Known rows, with every way that one mark hangs from another:
Z590[Z80[Z2[Z759[Z262]]]]: [ 0.29 -0.15  0.17 -1.40 -0.99 -0.90  0.06  1.63 -1.69  0.34 -0.31  0.58
 -0.57 -0.37 -0.05 -0.87  0.57]
Z590[Z80[Z2[Z759 Z951[Z262]]]]: [ 0.15  1.14  0.64 -1.09 -1.34 -0.93  1.11  2.07 -1.05 -1.13  0.50 -0.30
 -0.61  0.28 -0.31 -1.66  0.37]
Z590[Z80[Z2[Z759[Z262] Z951[Z962]]]]: [ 0.04  0.37  0.09 -1.66 -1.12  0.12  2.05  1.15 -1.14 -1.30  0.30 -0.67
 -0.66 -0.21 -0.09 -0.74  0.33]
Z80[Z2[Z759[Z262]]]: [ 0.14 -1.32 -0.76  1.23  0.00 -1.06  0.94  0.02 -0.93  1.86 -0.69 -0.39
 -0.56  0.43 -0.10  0.72  0.15]
Z951[Z2 Z962[Z759]]: [ 0.00  0.45  0.07 -1.26  1.02  1.63 -3.08 -3.04  0.65 -0.71 -0.10  1.46
  0.04 -0.18  0.50  0.62 -0.44]
Z962[Z759[Z2]]: [ 1.47 -1.61  1.00  0.90 -0.46 -1.13 -4.56 -0.71 -1.06  2.98 -1.01  0.50
  0.29 -0.96 -0.29 -0.43  0.78]
Z80[Z2[Z759 Z951[Z262 Z962]]]: [-0.63  0.51 -0.42  0.88 -0.06  0.05  3.09 -0.39  0.47 -1.04  0.76 -1.80
 -0.85  1.07 -0.41  0.32 -0.56]
Z80[Z2[Z759 Z951]]: [ 0.08  0.16 -0.47  0.84 -0.76 -1.48  1.93 -0.39 -0.63  0.08  0.02 -1.81
 -0.98  0.73 -0.53 -1.51  0.08]
Z590[Z80[Z2[Z759 Z951[Z262 Z962]]]]: [-0.21  1.14  0.42 -1.68 -0.98 -0.06  1.65  1.34 -0.72 -1.82  0.66 -0.40
 -0.76  0.11 -0.26 -1.16  0.08]
Z962[Z951[Z2 Z262]]: [-0.18 -0.10  1.39  2.60  0.10 -0.20 -2.57  1.20  1.13 -0.10  0.54  1.46
  1.22  0.77  0.53 -0.21  0.06]
Z80[Z2]: [-0.74 -0.20 -0.02  0.69  0.05 -1.57 -1.38 -0.79 -0.75  2.24 -0.05  1.12
 -1.03 -0.75 -0.07 -0.39  0.16]
Z590[Z80[Z2[Z759 Z951]]]: [ 0.28  0.85  0.39 -1.71 -1.48 -1.16  0.75  1.35 -1.49 -0.97  0.14 -0.38
 -0.88 -0.10 -0.35 -2.43  0.53]
Z951[Z262]: [-0.83  0.60  0.36  0.54  0.44 -1.11 -1.58  1.08  0.14  2.30  0.28  0.52
  0.40 -1.43 -0.13  1.21 -0.01]
Z262[Z759[Z2[Z951[Z962]]]]: [ 0.74 -2.28 -2.21 -1.12  0.20 -1.03  2.63 -1.72 -0.08  1.34 -1.84 -0.98
  0.32  0.20 -0.23 -2.24  0.16]
Z262[Z759]: [ 1.06 -1.63 -2.31 -2.21  0.67 -1.62 -1.75 -1.13 -1.25  2.68 -2.78  0.56
  0.33 -1.73 -0.15 -3.17  0.58]
Z951[Z2 Z262[Z759] Z962]: [-0.77  0.36 -1.44 -0.69  2.01  1.66  1.48 -1.42  2.29 -1.28 -0.10  1.53
  0.78  1.62  0.64  1.48 -1.09]
Z590[Z80[Z2[Z951]]]: [-0.17  1.11  0.81 -1.40 -1.35 -1.10 -0.13  1.27 -1.33 -0.41  0.46  0.49
 -0.88 -0.96 -0.12 -1.91  0.62]
Z2[Z951[Z262[Z759] Z962]]: [-0.48  0.70 -1.08 -0.94  0.46  0.78  2.63 -0.64  0.85 -0.81  0.15 -1.95
  0.29 -1.18 -0.24 -0.05 -0.31]

Rows:
[-1.06  1.05 -0.61 -0.43  1.34  1.50  2.29 -1.12  2.11 -2.05  0.82 -0.02
  0.29  2.25  0.29  2.24 -1.43]
Z951[Z2[Z759] Z262 Z962]
[ 0.27  0.34 -0.86  0.97  0.97 -0.90 -0.26  0.66  1.34  0.55 -0.69  1.87
  1.17  1.89  0.51  0.06 -0.15]
Z951[Z2 Z262[Z759]]
[-0.47 -0.43 -1.44 -1.29  0.91  1.38  2.49 -2.41  0.84 -1.08 -0.25 -0.56
  0.14  1.25  0.54  1.62 -0.89]
Z951[Z2[Z759[Z262]] Z962]
[ 1.75 -0.33  2.47  3.46  0.09  0.82 -7.10  1.49  0.64 -0.19 -0.07  2.12
  1.70  0.40  0.44 -0.16  0.69]
Z962[Z759 Z951[Z2 Z262]]
[-0.12  0.53 -0.14  1.69 -0.58 -1.20  2.36  0.62  0.01 -0.16  0.50 -1.65
 -0.67  1.21 -0.49 -0.30 -0.10]
Z80[Z2[Z759 Z951[Z262]]]
[ 0.29 -0.63 -0.63  1.80 -0.68 -0.92  3.04  0.31 -0.58  0.56 -0.13 -2.07
 -0.53  0.68 -0.22  0.32  0.27]
Z80[Z2[Z759[Z262] Z951]]
[-0.34 -0.09  0.08  1.31 -0.02  0.54  0.69 -0.94 -0.09  0.28  0.47 -0.63
 -0.69 -0.76  0.02  1.22  0.14]
Z80[Z2[Z951[Z962[Z759[Z262]]]]]
[ 0.43 -1.90  0.35  2.02  0.18 -0.40 -1.71  1.22  0.50  1.09 -0.68  0.72
  1.32  0.00  0.12 -1.04  0.26]
Z962[Z951[Z262[Z759[Z2]]]]
[-0.71  1.41  0.81 -1.41 -0.88 -0.02  0.76  1.27 -0.56 -1.21  1.03  0.50
 -0.73 -0.67 -0.04 -0.69  0.20]
Z590[Z80[Z2[Z951[Z262 Z962]]]]
[-0.12 -1.12  0.00 -1.48  0.68  1.24 -2.32 -2.80 -0.16  1.05 -0.37  0.13
 -0.26 -1.72 -0.13  0.74 -0.29]
Z951[Z962[Z759[Z2]]]
[ 0.40  0.35  0.28 -1.06 -1.41 -0.79  1.57  1.84 -1.46 -0.66  0.03 -0.57
 -0.52 -0.17 -0.14 -1.16  0.62]
Z590[Z80[Z2[Z759[Z262] Z951]]]
[-0.42  1.26  0.72  0.53  1.50  2.27 -2.23 -1.00  1.99 -1.25  0.89  1.71
  0.68  0.81  0.57  2.95 -0.81]
Z951[Z2 Z262 Z962[Z759]]
[-1.76  1.42 -0.04 -0.09  1.51  1.60  0.96 -1.29  2.35 -1.25  1.33  1.25
  0.32  1.07  0.63  2.87 -1.22]
Z951[Z2 Z262 Z962]
[ 2.21 -3.67  1.84  4.08 -0.59  0.71 -4.41  1.18 -0.48  2.22 -0.96  0.44
  1.80 -0.48  0.32  1.30  1.21]
Z962[Z759[Z2 Z262] Z951]
[-0.46  0.44  0.50 -0.57  1.48  2.16 -3.18 -0.76  0.72  0.39  0.41  0.69
  0.35 -1.96 -0.05  2.58 -0.50]
Z951[Z262 Z962[Z759]]
[ 0.22  0.52  0.86 -1.06 -0.93  0.55 -0.36  1.20 -1.16 -0.76  0.41  0.46
 -0.45 -1.16  0.10 -0.16  0.65]
Z590[Z80[Z2[Z951[Z962[Z759[Z262]]]]]]
[-0.20  0.94 -0.89 -0.93 -0.15  0.61  4.14 -0.39  0.59 -1.87  0.44 -3.99
 -0.05  0.09 -0.71 -0.02 -0.66]
Z2[Z759 Z951[Z262 Z962]]
